Each row was made from one small tree. Brackets hold a mark, then the marks that hang from it, in the order of their numbers. Every link used is in the known rows. Write each row's tree.
Known rows
(z_924 (z_582 z_219 (z_558 z_216 z_599)) z_725): 4 12 -1 3 -11 7 -25 6 4 -21 3 -5 4 5 -19 -4 -3 -10 -17 2 -5 7 7 13 -12 17 5 4 -12 -2 20 -9 6 18 5 2
(z_558 (z_582 z_219) z_599): -1 7 11 0 -1 1 -24 -2 2 -9 -5 -3 -1 15 -5 -12 -12 -6 -6 -7 -6 19 5 16 -12 2 -1 -3 -9 3 18 -17 -4 11 9 -1
(z_582 z_119 (z_219 (z_522 z_263)) z_558): -7 1 8 20 -10 5 -16 10 6 -5 -9 1 -6 13 -9 6 -14 -4 -16 5 -8 2 4 17 -20 -19 -15 1 -7 6 19 -15 3 3 7 0
(z_599 z_558): -21 -6 13 5 0 0 -22 6 0 -1 -10 -5 -1 1 -13 -11 -16 -7 -12 11 -2 18 -6 17 -21 0 -10 -4 -12 -9 21 -7 1 -2 5 8
(z_728 z_299): -14 -8 5 2 -5 4 -23 7 3 -2 -11 -2 -4 -2 -12 -20 -17 -13 -9 4 6 17 -8 10 -7 -12 -2 -4 -13 -7 14 -13 1 3 5 4
(z_599 (z_558 z_216 (z_582 z_219))): -11 5 17 6 6 -4 -23 2 -4 -12 -4 -2 -3 5 -13 -21 -3 -2 -8 -2 -4 13 4 19 -22 6 -12 -4 -14 -1 30 -11 -2 9 4 3
(z_582 (z_119 (z_522 (z_263 z_783))) z_558): -14 -3 0 21 -15 2 -18 10 6 2 -6 -4 -6 5 -2 -3 -7 3 -11 10 -2 5 3 22 -27 -12 -9 -2 -9 9 13 -10 -5 -1 9 -5
(z_582 z_119 z_219 z_558): -11 -3 6 19 -5 8 -21 6 -1 -8 -4 2 2 9 -15 -3 -22 -17 -10 11 -14 12 3 20 -22 -4 -3 -6 -8 14 15 -17 5 7 11 -1
(z_582 z_219): -7 -7 6 9 -1 -1 -19 2 -3 -1 -4 -2 4 7 -10 -6 -21 -17 -8 4 -3 11 1 13 -9 -4 3 -10 -8 3 13 -15 3 8 6 1
(z_299 z_728): -13 -10 6 13 -8 -2 -17 8 9 3 -2 -2 -3 6 -13 -13 -17 -13 -11 11 9 13 -7 11 -15 0 2 -3 -11 -1 13 -5 3 4 6 7
(z_558 z_216 (z_582 z_119 z_219) z_599): 1 11 13 6 -3 0 -20 1 9 -10 -4 1 -5 9 -13 -18 2 -13 -7 -8 -8 17 8 20 -19 3 -7 0 -13 6 24 -14 -4 13 12 4
(z_924 (z_582 z_119 (z_219 z_522) z_558) z_725): -2 7 -4 12 -14 9 -28 9 -1 -19 -1 -3 -4 7 -13 11 -16 -1 -15 9 -15 0 6 18 -13 0 2 4 -10 0 12 -16 13 11 10 3
(z_783 (z_263 z_725) z_582): 1 -9 5 -11 1 3 -21 0 6 -5 -5 -6 15 7 -5 -20 -16 -13 -11 11 -2 15 -6 13 -4 -8 -6 -11 -13 9 11 3 -4 2 5 0
(z_263 z_725 (z_783 (z_582 (z_219 z_522) z_558))): 6 -4 -3 -1 5 7 -30 -2 -1 -21 -17 -1 2 3 5 4 -20 1 -11 15 -9 9 5 10 -5 3 -10 -4 -1 18 6 -24 0 14 6 -7
(z_924 (z_582 z_119 (z_558 z_599))): -7 6 6 9 -16 12 -22 8 8 -10 -3 -2 -5 3 -15 -4 -12 -5 -13 8 -12 18 1 24 -26 1 2 8 -14 2 16 -12 1 5 16 7
(z_180 (z_558 z_216 (z_582 z_119 (z_219 z_658)) z_599)): 3 15 13 9 -2 -3 -24 6 14 -15 -1 3 -1 -4 -19 -23 3 3 -4 0 -10 8 5 13 -22 10 -9 14 -5 1 16 -8 -12 19 11 7
(z_599 (z_558 z_216 z_582)): -17 2 17 5 4 -2 -21 3 2 -9 -8 -7 -2 3 -13 -28 -2 1 -10 1 0 18 -3 18 -24 4 -14 0 -15 -9 30 -5 -3 6 5 7
(z_558 z_216): -11 -8 8 11 -1 -2 -13 3 9 1 -7 -5 5 0 -14 -22 -9 -18 -12 5 5 14 -4 10 -13 -2 -3 -4 -10 -7 20 -5 1 10 4 7
(z_558 z_582 z_599): -7 4 11 0 -3 2 -22 0 10 -5 -8 -8 0 12 -5 -20 -11 -2 -7 -5 -2 24 -2 15 -15 1 -3 1 -11 -4 17 -10 -5 8 10 3
(z_599 (z_558 z_216)): -18 -4 14 6 2 -1 -17 7 5 -3 -9 -5 -2 -4 -18 -19 -4 -11 -14 9 2 16 -5 15 -22 4 -13 -1 -14 -11 28 -3 0 3 2 10
(z_504 (z_658 z_783)): -19 -8 4 -6 -4 -1 -18 1 9 3 -7 -3 1 3 -14 -14 -18 2 -7 5 6 6 -6 15 -5 -9 -8 -5 -5 1 8 -5 4 4 8 1
(z_504 (z_658 (z_783 (z_263 z_725) z_582 z_924))): -2 -7 -1 -23 3 6 -27 -5 15 -7 -5 -6 4 4 -13 -16 -11 -1 -13 7 3 12 0 15 -1 -9 -12 -10 -10 21 5 5 -6 7 8 -7
(z_119 (z_522 (z_219 z_658) (z_263 z_725))): 5 4 11 14 -8 -10 -12 13 11 15 -9 -1 -15 3 -2 -14 -14 -2 -7 4 8 -4 -3 -2 -12 -7 -12 -1 -4 -7 0 7 -5 2 6 4
(z_119 (z_522 z_219)): -7 -8 7 12 -7 -6 -11 11 -5 10 -7 -7 -10 4 -7 -9 -15 -11 -8 4 4 3 3 11 -12 0 -1 -7 -7 -2 8 -9 -4 2 5 4
(z_558 z_216 (z_582 (z_119 (z_522 z_219))) z_599): 1 10 14 9 -9 -4 -13 11 7 1 -7 -5 -19 6 -9 -21 7 -6 -8 -9 -1 9 10 17 -22 8 -11 4 -13 1 19 -8 -11 6 11 6
(z_658 (z_783 z_263)): -15 -9 10 -7 -4 0 -13 1 5 4 -2 -1 12 11 -9 -20 -15 -7 -12 8 3 8 -4 18 -4 -15 -5 -7 -5 1 14 0 -6 1 3 4
(z_504 z_267 (z_658 (z_783 z_582))): -8 -8 6 -17 6 0 -18 -2 -2 0 -7 -2 3 -2 -7 -9 -12 16 -6 6 2 2 -1 19 0 -4 -3 -4 -1 14 5 0 -1 9 4 -5
(z_658 (z_783 z_263 (z_582 z_119))): -6 -10 6 -13 -4 5 -16 1 -3 -1 2 1 11 4 -10 -18 -12 -6 -11 10 -7 7 -1 28 -11 -16 -7 -10 -8 15 11 0 -8 4 10 2
(z_263 z_725 (z_783 (z_924 z_582))): -2 -2 -4 4 -4 5 -36 -6 13 -7 -9 -6 -4 -1 -6 -4 -16 -8 -7 4 1 23 4 12 -8 3 4 -1 -11 7 2 -12 1 10 11 3
(z_924 (z_582 (z_219 z_522))): 0 -2 3 4 -8 -1 -19 4 -5 -7 -5 -2 -6 3 -6 4 -16 -2 -9 4 -5 2 7 11 -8 -6 7 1 -9 -5 12 -19 5 10 5 7
(z_119 (z_522 (z_219 (z_658 (z_783 z_263))))): -3 -3 11 -3 -10 -8 -8 11 -2 12 -2 2 -7 1 -6 -20 -13 4 -8 10 6 -12 3 11 -7 -8 -4 -2 1 -2 5 5 -17 4 1 4
(z_522 z_119 z_219): -11 -11 8 10 -5 -1 -18 13 -7 5 -11 -4 0 2 -11 -10 -31 -18 -5 4 5 18 1 19 -13 2 -12 1 -6 -2 10 -15 -2 -2 6 12
(z_219 z_522 (z_658 z_783)): -8 -2 9 -2 -2 -3 -14 2 10 2 -14 5 -9 -4 -3 -12 -18 10 -10 12 1 0 -4 4 -7 -8 -6 4 6 -14 3 -6 -4 14 5 10
(z_783 z_582): -4 -13 3 -2 1 3 -18 2 -5 -3 -5 -7 8 -1 -8 -13 -20 -9 -10 9 -4 14 -3 16 -13 -4 3 -11 -9 3 10 -8 -1 11 8 2
(z_299 (z_728 z_267)): -10 -6 11 11 -2 0 -18 5 5 3 -2 1 -7 4 -14 -11 -13 -11 -10 6 11 11 0 13 -15 -4 3 5 -10 4 5 -3 2 3 4 7
(z_119 z_522): -12 -6 5 10 -5 -6 -14 7 2 5 -8 -7 -5 2 -4 -12 -11 -5 -10 9 1 7 -1 9 -17 -2 4 -7 -8 -6 10 -9 -1 4 7 2
(z_180 (z_558 z_216 (z_582 z_119 z_219) z_599)): -2 11 14 8 -2 -2 -24 4 10 -16 -1 -2 2 5 -18 -18 6 -3 -7 -4 -10 16 6 19 -20 9 -12 10 -10 7 21 -15 -8 13 12 5
(z_263 z_725): -10 -4 8 7 2 0 -22 0 14 1 -13 -4 3 7 -6 -15 -20 -17 -8 8 0 21 -9 5 -7 -2 -6 -7 -8 -2 6 -5 7 3 10 4
(z_119 (z_522 (z_219 z_658))): -2 -4 7 12 -8 -8 -12 13 -2 11 -7 -2 -13 -5 -7 -13 -19 -4 -5 9 4 -5 2 5 -14 2 2 -2 -2 -8 3 -3 -8 8 5 5

Write each row's tree
16 -4 -15 -5 0 5 -38 -2 1 -18 -8 -4 -4 -11 -5 8 -18 2 -11 9 -4 1 11 8 -1 7 3 -4 1 5 0 -14 -6 29 0 -5 : (z_263 (z_783 (z_582 (z_219 z_522 z_658)) (z_924 z_725)))
0 -7 5 -6 -2 6 -23 2 8 -5 -5 -3 11 6 -8 -18 -14 -17 -10 12 -9 16 -5 19 -11 -12 -9 -10 -15 14 11 3 -2 -1 11 2 : (z_783 (z_263 z_725) (z_582 z_119))
0 6 -3 -3 -8 3 -30 0 7 -6 2 -2 -5 -6 -16 -9 -18 4 -12 7 0 3 2 10 -8 5 12 1 -1 -9 -3 3 2 22 10 6 : (z_219 (z_658 (z_783 (z_924 z_582 z_725))))
13 5 5 -1 1 8 -17 5 1 -17 -5 3 1 -9 -14 -14 -8 -7 -14 11 -8 5 6 9 -21 12 0 1 -3 7 17 -7 -10 26 5 -1 : (z_783 (z_582 (z_219 z_658) (z_558 z_216 z_599)))
3 14 0 8 -15 9 -26 8 7 -20 5 -2 -1 3 -22 -2 -1 -14 -16 3 -11 8 7 20 -18 14 2 5 -15 3 20 -9 7 15 10 4 : (z_924 (z_582 z_119 z_219 (z_558 z_216 z_599)) z_725)
4 -9 1 -8 4 8 -27 -3 11 -8 -6 -9 9 6 -9 -16 -13 -17 -16 8 -2 21 1 12 -8 -6 -4 -12 -13 16 10 2 -8 8 6 -3 : (z_783 (z_263 z_725) z_582 z_924)
-6 -6 5 2 0 5 -26 -2 21 -2 -9 -7 5 12 -12 -17 -14 -21 -14 6 2 23 -1 8 -7 -8 -6 -8 -13 8 12 1 -4 3 5 0 : (z_783 (z_263 z_725) z_924)
-1 4 2 15 -8 -8 -25 4 9 5 -7 2 -10 9 4 1 -5 -7 -5 3 -2 3 4 14 -13 -10 -12 -9 -9 14 4 -11 1 -1 12 -4 : (z_582 (z_119 (z_522 (z_263 z_725 z_783))) z_219)
-7 6 5 1 -8 13 -27 -1 15 -11 -2 1 -1 11 -15 -12 -11 -6 -17 11 -10 15 5 22 -17 -8 -5 1 -10 19 8 0 -2 4 15 1 : (z_658 (z_783 (z_263 z_725) (z_924 (z_582 z_119 z_558))))
-21 3 16 7 0 3 -28 5 0 -6 -7 -4 -6 6 -12 -18 -12 1 -6 4 -10 21 -3 27 -29 -3 -14 -1 -15 -2 23 -9 0 -1 13 7 : (z_599 (z_558 (z_582 z_119)))
-7 -4 10 2 -3 -3 -16 11 -5 8 -11 6 -5 -5 -9 -16 -32 -2 -3 9 5 6 1 15 -11 3 -13 5 5 -5 -1 -7 -7 6 8 13 : (z_522 z_119 (z_219 (z_658 z_783)))
7 14 10 3 -5 2 -24 3 11 -10 -12 5 -16 4 -4 -7 -10 6 -4 -1 -12 7 7 12 -16 -2 -7 9 -4 -4 13 -15 -7 15 11 6 : (z_558 (z_582 z_119 (z_219 z_522 z_658)) z_599)
-5 -7 4 -17 1 9 -23 -2 8 -2 -2 -1 2 1 -17 -7 -4 8 -10 4 -1 5 8 29 -6 -13 -5 -3 -8 29 10 6 -12 7 4 -7 : (z_504 z_267 (z_658 (z_783 z_263 (z_582 z_119) z_924)))
1 -3 -4 9 5 13 -32 -4 15 -19 -13 -3 -1 -6 -12 -12 -7 -16 -15 13 -7 24 6 17 -21 8 -12 -4 -9 27 10 -11 -5 18 13 -5 : (z_263 z_725 (z_783 (z_582 z_119 (z_558 z_216)) z_924))
-1 0 2 2 -3 1 -26 3 7 2 -4 -2 -7 0 -18 -10 -24 -8 -12 3 5 3 2 7 -2 7 -3 -3 4 -3 -4 2 -4 19 6 4 : (z_522 (z_219 (z_658 (z_783 (z_924 z_725)))))
-1 -2 1 4 -9 0 -23 9 -9 -9 -8 0 -6 -1 -4 5 -22 0 -7 6 -4 7 9 17 -14 -1 0 7 -8 -6 11 -24 5 6 7 13 : (z_924 (z_582 (z_219 (z_522 z_119))))
1 14 12 7 -4 -1 -29 5 8 -13 -2 3 -2 0 -14 -14 -8 8 -1 2 -15 10 4 16 -21 6 -6 12 -4 3 9 -12 -11 15 14 4 : (z_180 (z_558 (z_582 z_119 (z_219 z_658)) z_599))
-3 3 9 -17 5 7 -15 1 10 -12 -10 -1 0 -2 -13 -13 4 16 -15 5 2 5 3 18 -8 9 -10 7 -2 16 16 1 -8 16 2 -6 : (z_504 z_267 (z_658 (z_783 (z_582 (z_558 z_216 z_599)))))
-5 -12 6 -17 -1 3 -14 -1 -5 -2 1 -2 15 5 -7 -19 -14 -2 -13 10 -2 6 -2 21 -6 -13 -3 -11 -6 9 11 0 -10 7 4 0 : (z_658 (z_783 z_263 z_582))
3 12 16 12 -14 -7 -9 14 11 7 -3 -6 -19 12 -8 -20 11 -2 -10 -15 4 5 8 18 -24 -4 -18 5 -15 -1 22 -1 -13 2 10 5 : (z_558 z_216 (z_582 (z_119 (z_522 z_219 z_263))) z_599)
-14 -6 7 -11 0 4 -20 -3 16 3 -6 -3 2 8 -16 -10 -6 7 -11 1 10 6 5 20 2 -11 -4 -1 -5 16 12 6 -10 4 -3 -6 : (z_504 z_267 (z_658 (z_783 z_263 z_924)))
-1 6 9 12 -2 0 -24 2 0 -6 -2 5 -3 3 -10 -17 -20 -3 2 2 -12 7 3 16 -19 -5 1 -3 -6 5 11 -10 -2 14 13 2 : (z_558 (z_582 z_119 (z_219 z_658)))
7 1 -2 6 -15 -4 -22 5 3 -1 -3 3 -7 -5 0 5 -16 14 -5 3 3 -10 7 11 -7 -15 1 7 -4 -8 8 -12 -5 12 1 6 : (z_924 (z_582 (z_219 (z_522 (z_263 z_783)) z_658)))
2 -5 5 -12 2 0 -15 1 -1 -4 -11 4 -5 -10 -1 -12 -19 14 -11 15 -3 -3 -2 8 -8 -6 -5 0 5 -6 1 -5 -7 19 7 6 : (z_219 z_522 (z_658 (z_783 z_582)))
-4 0 -6 3 -17 10 -32 5 11 -8 8 -10 5 6 -23 -6 -9 -16 -15 4 -4 12 5 25 -11 -8 8 -3 -20 3 13 3 1 6 7 5 : (z_783 z_263 (z_924 (z_582 z_119) z_725))
-7 8 18 7 1 -6 -19 6 2 -9 -8 -3 -10 10 -7 -12 4 10 -14 -7 1 4 5 15 -20 -8 -24 4 -13 -9 34 -8 -4 5 0 5 : (z_599 (z_558 z_216 (z_582 (z_219 (z_522 z_263)))))
-8 6 14 3 0 -3 -21 3 16 -14 -5 -10 7 3 -14 -28 5 5 -10 -2 0 21 -1 12 -17 10 -10 12 -9 -6 21 -8 -10 13 7 6 : (z_180 (z_558 z_216 z_582 z_599))
-9 9 16 8 2 -2 -23 5 0 -14 -11 1 -15 4 -12 -12 2 2 -11 -1 -10 8 7 21 -24 0 -20 4 -13 -2 32 -16 -1 6 6 8 : (z_599 (z_558 z_216 (z_582 z_119 (z_219 z_522))))
-2 10 7 16 -7 2 -14 10 7 -9 -6 2 -13 3 -13 -7 7 -13 -16 8 -9 6 11 16 -28 10 -5 0 -10 10 22 -15 -4 11 10 -1 : (z_582 (z_119 z_522) z_219 (z_558 z_216 z_599))
5 9 5 5 -9 6 -16 7 6 -19 -7 -1 -9 2 -11 0 0 -1 -18 3 -5 5 10 10 -16 7 -1 12 -9 -3 24 -19 -1 16 4 6 : (z_924 (z_582 (z_219 z_522) (z_558 z_216 z_599)))
-2 -6 -7 0 -7 18 -31 5 5 -18 2 -11 12 6 -21 -7 -13 -15 -21 12 -11 15 4 25 -18 -3 -2 -9 -14 18 16 2 -5 12 7 -8 : (z_783 z_263 (z_582 z_119 z_558) (z_924 z_725))
-9 -8 5 -4 3 8 -17 0 -8 -10 -5 -2 8 3 -7 -13 -21 3 -15 15 -8 10 -2 19 -16 -1 -3 -8 0 12 7 -10 -2 14 11 -3 : (z_658 (z_783 (z_582 z_558)))
-3 0 2 6 2 6 -16 3 0 -12 -5 -1 -13 -6 -13 -14 5 0 -22 14 -9 5 12 19 -32 6 -3 -6 -3 21 11 -7 -9 21 15 -5 : (z_658 (z_783 (z_582 (z_119 z_522) (z_558 z_216)) z_924))
9 -3 4 -8 0 4 -23 2 4 -11 -8 2 2 8 -3 -3 -11 -12 -12 10 -12 5 4 15 -5 -13 -13 -7 -12 16 12 -8 -2 3 7 1 : (z_783 (z_263 z_725) (z_582 z_119 (z_219 z_522)))
-8 -2 3 0 -5 3 -22 -3 2 -2 -1 -3 -6 1 -13 -8 -15 -2 -13 3 -1 13 5 17 -14 -3 9 -2 -6 3 4 -9 0 14 12 6 : (z_658 (z_783 (z_924 z_582)))
-4 0 9 1 1 -4 -18 -1 -1 2 -4 9 -1 -1 -8 -12 -23 -3 -5 9 -3 -1 0 9 -7 -3 2 -6 5 0 3 -8 -1 16 8 3 : (z_582 (z_219 (z_658 z_783)))
